Known rows, with every step that occurs
fomer golozu guse gamip: [  6  -7  22  11  23 -41  42 -29  21  25 -34  12  24  58   2 -19  40 -34
  21 -51  29  49  47 -38  -3 -54 -17  41 -25 -16 -28  16 -16   4  46 -15]
duni gupam: [-23  -1  27 -21  41 -60  26 -20   8   2 -23  10  12  33   9  -9 -13  29
  43 -32  26   7 -33  -8 -25 -36  17  32   6  -8   2  24 -26  19  32  13]
somate golozu lema gamip: [-10 -18  34 -17 -15 -32  33 -19  25  22 -46  21   5  35  32   9  36 -27
   9  79  25  -5  46   0   3 -48 -31  26 -60  17  -6  30 -10 -52  39  20]
sorum guse gamip lema: [ -6  -5  37 -10  21 -40  32  -8  53 -13   0  17  -4  54  36   0  45  -2
  37  17  36   7  55  39 -24 -87 -12 -14 -10 -33   1 -35 -13 -22  46 -14]
guse sorum setif golozu somate: [-14 -10  63 -29  -9 -31  52  -5  53   9 -68  18 -24  53  26  28  30 -14
  18 -17  47   6 -21 -47 -49 -27 -12   5 -31 -13  -8   9 -17 -38  19 -36]
fomer golozu: [-22 -18  24 -17  43 -36  41 -21  16  -5 -11   6  31  31  21 -47  15 -18
  -2 -31  22  18   4 -35   3 -24  -3  45  13   3 -10  20  -7   8  36  12]
golozu guse: [-16  -3  17   0  -9 -44  36 -38  24  13 -44  13  13  40   1 -26  25 -22
  -6 -33  41  37 -45 -10   6 -49  -4  31  13 -24 -10  24 -31 -17  28 -32]
gupam sorum setif golozu somate: [-32 -25  55 -19 -20  34  50 -13  43   2 -56  12  17  59  23 -52  50  14
  31 -84  82   3 -84 -29 -26 -37 -11  19 -22 -28   2  36 -20  -4  34 -51]
lema golozu: [-32 -18  24 -30   6   1  43 -18  46   0 -19   7  20  33  19 -15   6  -4
  15 -37  13   8 -54 -21   6 -35  -7  36  25  11 -10   3 -10   2  63 -26]
sorum guse gamip: [ -7   3  40   0  22 -33  37  -4  49  14 -26  17  15  48  26  11  39  -6
  42 -25  22  29  60  12 -27 -66 -11  -4 -23  -6 -14 -11 -15  -3  28 -34]
somate golozu: [-22  -5  20 -17  -2 -27  36 -15  43  -4 -19  15  37  34  16 -11 -13 -30
  -4 -12  49   6  39 -31  -3 -20  -7  24 -35  -5  -2  36 -18 -43  29 -17]
somate golozu guse: [-10   5  11  -3 -34 -33  35 -33  46   8 -34  17  29  55  -4 -26   1 -41
 -12 -38  53  30  23 -30  10 -41 -10  22 -29 -32  -7  32 -32 -54  32 -19]
duni gupam sorum setif: [-27  -9  34 -27  14 -30  24 -22  14   4 -34   6   7  46  22 -59  39  66
  47 -81  47  10 -92 -13 -53 -45  24  24 -20 -34   6  25 -15  29  45  12]
gupam sorum: [-32 -15  46 -15  -2   1  30 -25  13  -8 -22   8  33  61  16 -49  40  11
  15 -57  50  17 -60  -7 -18 -36  11  29   4   1   0  42  -5  17  41 -45]
duni gupam sorum setif golozu somate: [-24 -14  55 -28  -7  11  42 -15  23   4 -48  10  13  70  13 -43  30  51
  68 -99  68  -3 -92 -25 -44 -45   3  21 -21 -38   8  35 -28  22  40 -12]
sorum gupam duni: [-26 -24  38 -35  11  -1  40 -26   0   6 -19   8  30  11  32 -13  -6  -4
   6   1  16  22  -2 -39  -5 -32  -7  34  11 -19 -19   0 -36 -36  34 -25]
kozif gamip lema golozu fomer: [-26 -34  45 -29 -35 -30  42 -12  21 -38 -19  19 -60  15  60   5  28 -18
  38  71 -19 -28  16  -8  30 -64 -18  61  59 -16   5  -5 -22 -23  82 -35]
lema golozu fomer: [-36 -21  41 -30 -50   4  45 -39  28 -10 -29  11 -20  28  41  16   7 -21
  10  -4 -30  -3   6 -55  12 -39 -15  61  43  -4  -4   3 -23  14  81 -49]
sorum setif golozu guse gamip kozif: [-13   3  46  -5 -18 -35  50 -22  35  29 -78  24 -20  53  38  13  52 -44
  32 -52  60  23  55  -1 -57 -59 -26  17 -83 -49  -5 -12 -38 -54  21   6]
gupam sorum setif: [-33 -16  38 -22  -2  -8  32 -19  33   0 -38   8  12  36  33 -65  60  27
   9 -62  60  16 -82 -19 -34 -39  10  17 -19 -24  -4  30  -6  -1  37 -26]
duni gupam sorum: [-25  -6  43 -19  10 -23  21 -25  -7  -4 -17   7  30  72  10 -45  21  47
  53 -74  33  13 -73  -3 -31 -43  24  36   0  -9   7  39 -13  43  49  -6]
gupam duni: [-28 -26  30 -18  21 -30  39 -19  -1   6 -48  11   6  -3   1 -24  -1   2
   9 -20  31  25 -16 -14   4 -26 -12  34  28   5 -10  26 -24 -20  28 -61]
guse sorum: [-14  -3  54 -20   4 -66  30 -16  23   0 -35  15  -8  54  21  24  23 -19
   5   4  16  21  -4 -25 -44 -27   6  20  -8  14  -8  15  -7 -13  26 -35]
kozif gamip guse sorum gupam: [ -9  -4  58 -40   5 -66  28  18  26 -23 -10  15  37  67  63  32  47 -21
  56  60  -3  11  66   4 -37 -59   7   3  -5  -5 -12 -20 -16 -37  33 -31]
guse sorum gupam duni: [-12 -15  61 -45  -9 -28  38 -19  -2  11 -25  11   7  42  34  24   9 -12
   9  19  -6  28  12 -48 -40 -32   0  26  -2  -5 -24 -12 -25 -42  37 -34]
duni gupam sorum guse gamip lema: [  -2    0   53  -18    8  -19   19  -14   22  -18   12   11    9  105
   28  -30   58   57   90  -47   32    4    2   52  -48 -102   15   -8
  -14  -42   14  -20  -13   27   71    5]
setif sorum: [-27 -18  31 -16   9 -39  35 -28  36  -6 -48  18  17  59  21  -9  15  -3
  10   2   9 -16   4 -15 -13 -20  -3  23  21   5  -5  20  -5 -33  30 -32]
guse gamip lema golozu setif: [ -3 -10  42 -28  17   3  45  -7  57  -9 -11   7  -1  13  55  -1  22  -6
  35  -5  39   6 -61   8   9 -75 -29  19  12 -49 -15   0 -11  -9  98 -37]
gupam sorum setif golozu lema: [-26 -39  62 -36 -48   1  39 -38  51   1 -62  11  28  61  27 -57  69  14
  18  -5  27 -11 -65  -7 -27 -45 -27  20 -45 -25   3  10 -24 -52  44   4]
kozif gamip lema: [-20 -27  31 -12  34 -71  29   7  18 -31 -21  20 -25  14  38 -31  31  -7
  30  64  49  -9  -9  35  11 -52  -1  25  19 -11   4  21 -15 -40  30 -16]
golozu lema: [-26 -19  47 -31   7 -44  35 -39  29  10 -34  12  13  13   3 -18  25   4
  -8  66  12  -3 -17  -3   5 -41 -29  28   6   2 -14  26 -33 -35  46   0]
golozu lema gamip: [-17 -26  45 -17  13 -39  32 -24   6  23 -54  17 -10  20  33   2  60  -2
  16  77  15   1 -12  20   0 -56 -24  37 -14  23 -13  19  -9 -14  36   2]
lema gamip guse sorum: [-10  -5  49 -22  12 -55  22  14  10 -13 -41  15  13  69  52  49  68 -30
  47  22  11  22  44  32 -48 -58  10   4 -12  24  -1  -7  18  15  31 -59]

Rows
[-11  -2  35 -15  47 -23  45 -17  24  -6 -21   4  40   2  40 -59  16 -21
  -4 -46  30  32 -50 -29  24 -36 -17  41  31 -41 -18  36 -16   8  40 -10]	fomer golozu setif
[-16  12  65 -13   5 -30  40 -11  35  14 -45  27  -6  74  42  19  51  -2
  51 -10   3 -10 114  32 -49 -65 -20 -12 -24  -7  -4 -28 -13 -28  29   1]	setif sorum guse gamip kozif
[-18 -12  40 -31 -20 -36  35 -36  50   6 -25  16  27  27   1 -13   1 -14
  -9  63  30 -11  46 -21   8 -32 -35  21 -35  -6  -8  37 -32 -69  49  15]	somate golozu lema
[ -7 -23  54 -29 -68   1  43 -34  69 -28 -24  22 -36  98  61  32  50  -7
  52  35 -63 -40  87  -4 -10 -91 -30  13  42 -35   1 -66 -11 -26 107 -42]	setif sorum guse gamip lema golozu fomer
[ 11 -12  45 -29 -17 -28  45 -39 -11  15 -23   7  21  72  14 -20  30 -31
  -1 -25 -20  51  12 -69 -14 -50  -9  41   8 -27 -32 -28 -26 -37  47 -11]	fomer golozu guse sorum gupam duni
[-11 -14  90 -40 -26 -58  43 -13  11  26 -85  27 -60  59  72  48  88 -29
  31  75   4 -12  40  23 -76 -56 -32  14 -83   6   3 -28  -9 -64  17  61]	guse sorum setif golozu lema gamip kozif
[-16 -10  58 -57 -12 -24  32  -8   9 -18 -10   7  52  58  35  22  20 -12
  30  19  -7  24  58 -18 -38 -48  -4   4  14 -20 -14 -32 -24 -36  52 -62]	gamip guse sorum gupam duni
[-29  -6  67 -28  15 -32  37 -23 -20  27 -51  21 -30  14  39  11  65 -11
  13  81  22  -6  33  44 -19 -64 -28  37 -26  13  -3  14 -18 -15  33  41]	golozu lema gamip kozif
[-26  -6  41 -16 -57 -25  37 -36  29 -15 -28  19  -6  26  38  24 -16 -50
  -8  18  10  -6 108 -64   3 -23 -16  48 -15 -24   5  36 -32 -37  46 -37]	somate golozu fomer
[  3 -21  68 -55   2 -34  32 -12   6  -3  -5   8  61  84  64  22  85 -28
  33  95 -43   5  82  -1 -34 -77 -17  21 -24  -1 -19 -49   2 -14  68  36]	fomer golozu lema gamip guse sorum gupam
[-12 -17  48 -28 -18 -57  41  -8  54  -2 -66  18  -9  64  48  19  33 -29
  16 -18  19   7  -6 -34 -65 -20  -1   9 -52  -8  -1 -17  -9 -58  10 -15]	guse sorum setif golozu
[ -3  -6  23   0   4 -52  33 -29  32  -3 -27  16 -18  53  11   0  41 -26
  17   7  57  21  22  15 -12 -77 -15  16 -17 -45  -7   3 -24 -31  59 -32]	golozu guse gamip lema
[ -9  14  33 -15   0 -16  41 -11  50  -3 -31  12  31   2  38 -26 -14 -32
  -9 -27  59  20 -13 -26  20 -30 -21  15 -18 -47  -7  56 -27 -44  33 -34]	somate golozu setif
[-27 -16  24 -15  29 -39  27   9  13 -19 -37  12  41  39  51   5  56 -23
  43   3  35  16  35  44 -14 -56   2  14   1   8   3   0   6  17  31 -53]	lema gamip guse
[ -6 -23  35 -28 -11  -3  41 -15  87 -15 -16  18  -1 101  42   2  50  13
  61   9 -17 -29  25  31 -14 -91 -20 -13  19 -15  -3 -64   6 -38  90 -16]	setif sorum guse gamip lema golozu
[-16 -28  43 -29  24 -40  41 -42  21   8 -20   7  28  24   2 -54  31  -6
  -9  44  -2   2  13 -24  15 -39 -33  44  12   2 -20  17 -22 -16  54  34]	fomer golozu lema
[-30 -26  57 -13 -57 -15  42 -38  21 -26 -55  19  -7  47  49  26  -2 -55
  15  -1  -9  -9  69 -47 -10 -23 -15  56   9 -15  11  11 -35 -30  29 -54]	setif golozu fomer
[ -6  -7  44 -35  21   6  47 -32  38  -9 -18   7  63  47  76 -51  14 -16
   1 -15  -9  -3 -25 -53   8 -35 -14  34  26 -58 -27  -7 -16 -37  51  18]	fomer golozu setif sorum gupam
[-15   6  51 -21  -4 -12  22 -23  12  -3  -7   7  35  87  13 -62  42  61
  67 -87  14  20 -56  23 -33 -71  22   1  12 -22  10  -1 -18  42  39   5]	duni gupam sorum guse
[-13  -3  43 -16  10 -27  38 -25  44  -8 -58  15  22  25  41 -25  14  -4
   2 -17  17  -3 -61 -11   9 -27 -17  18  38 -38 -13  36 -16 -31  33 -51]	golozu setif sorum
[  4  15  22 -17 -48 -72  34 -26  64  18 -55  19 -17  61  17  -1  33 -34
 -18 -21  45  37   9 -52 -40 -44  -6   3 -61 -38 -12   6 -19 -73  29  -5]	somate golozu guse sorum setif
[ -14  -15   36  -28   -6   12   47  -25   66   -4  -53   11   24   36
   46  -26   13    2   15  -31  -10   -9 -108  -21   24  -39  -22   22
   52  -25  -16   11   -9  -22   68  -49]	lema golozu setif sorum
[-27 -16  27 -17  31 -69  30  21  25 -30 -32  15  35  18  29 -15  40  -7
  54  24  35   8  41  35   8 -51  -5  11  22   5  -2  21 -18 -16  22 -63]	kozif gamip guse
[-24 -10  39 -15  52 -11  53 -17  14   6 -16   7  25  19  -1 -43  14  -4
   0 -39  52  15 -12 -47  20 -29 -17  45  33  -2 -20  40 -16  29  46 -18]	fomer golozu somate
[  3  -6  49  -7 -49 -53  38 -31  35   2 -67  21   4 106  10  19  29 -58
  16 -32  10  30  -4 -25 -32 -41  -4  21 -21  -8  -4  -6 -24 -52  17 -40]	setif golozu guse sorum
[-13 -26  63 -29 -66 -50  35  -1  28 -30 -81  23 -29  72  98  73  79 -60
  52  25 -26  -1 110  -8 -65 -53  -6  20 -32 -22  13 -44   1 -17  33 -59]	lema gamip guse sorum setif golozu fomer
[-11 -16  49 -37  -3  12  47 -29  19   2 -51  12  35  15  55 -24  -2   4
  11   1  -3   5 -47 -38  10 -36 -23  22  37 -56 -26   7 -32 -63  42 -49]	golozu setif sorum gupam duni
[-19 -10  56 -41 -13 -33  46   8  64 -20 -58  14  17  63  28  25  45 -17
  37 -23  46   1  16 -15 -50 -43 -17 -13 -16 -28   1 -11 -17 -28  32 -67]	gamip guse sorum setif golozu somate
[  5  22  71 -12  25 -13  52 -14  32   9 -38  19  19  56  60 -24  58 -13
  42 -44  -4   5  76  13 -17 -73 -36  -6  -1 -50 -17 -19 -11 -15  42  22]	fomer golozu setif sorum guse gamip kozif
[-21  -5  50 -12 -18   5  30 -19  34  -7 -14  10  39  75  22 -67  62  21
  26 -71  30  26 -42  20 -18 -66   8  -2  16 -10   0   1  -9  15  33 -33]	gupam sorum guse
[ -15  -20   39  -44   -6    5   42  -26   67  -29  -27   10    8   39
   54  -37   19    3   14    6    5  -31 -109   10   26  -59  -22   13
   66  -53   -1   -8   -4  -44   92  -30]	gamip lema golozu setif sorum
[-35 -14  37 -27   9  28  54 -14  41  15 -19   7   9  23  -2  -9   4   8
  16 -32  42   5 -81 -37  24 -43 -21  37  45   8 -17  31 -17  23  72 -50]	lema golozu somate
[-13 -38  53 -16 -13 -23  39 -22  17  14 -74  20  14  54  45  15  52 -29
  34  58   4 -11  11  20  -7 -48 -28  38 -40  23  -1   0 -12 -41  23   4]	setif golozu lema gamip
[ -17  -21   33   -6  -57    1   39  -36   47    4  -69   12   29   87
   23  -72   69  -12   17 -103   55   27  -81  -15  -27  -52   -2   21
  -33  -51    4    7  -22  -39   26  -33]	gupam sorum setif golozu guse
[ -6   7  46 -12  -3 -21  39 -22  62  -7 -49  18  28  39  49 -39  37   7
  17 -25  -3   3 -50  18   6 -60 -17 -15  47 -50 -11  -7 -18 -36  24 -36]	golozu setif sorum guse
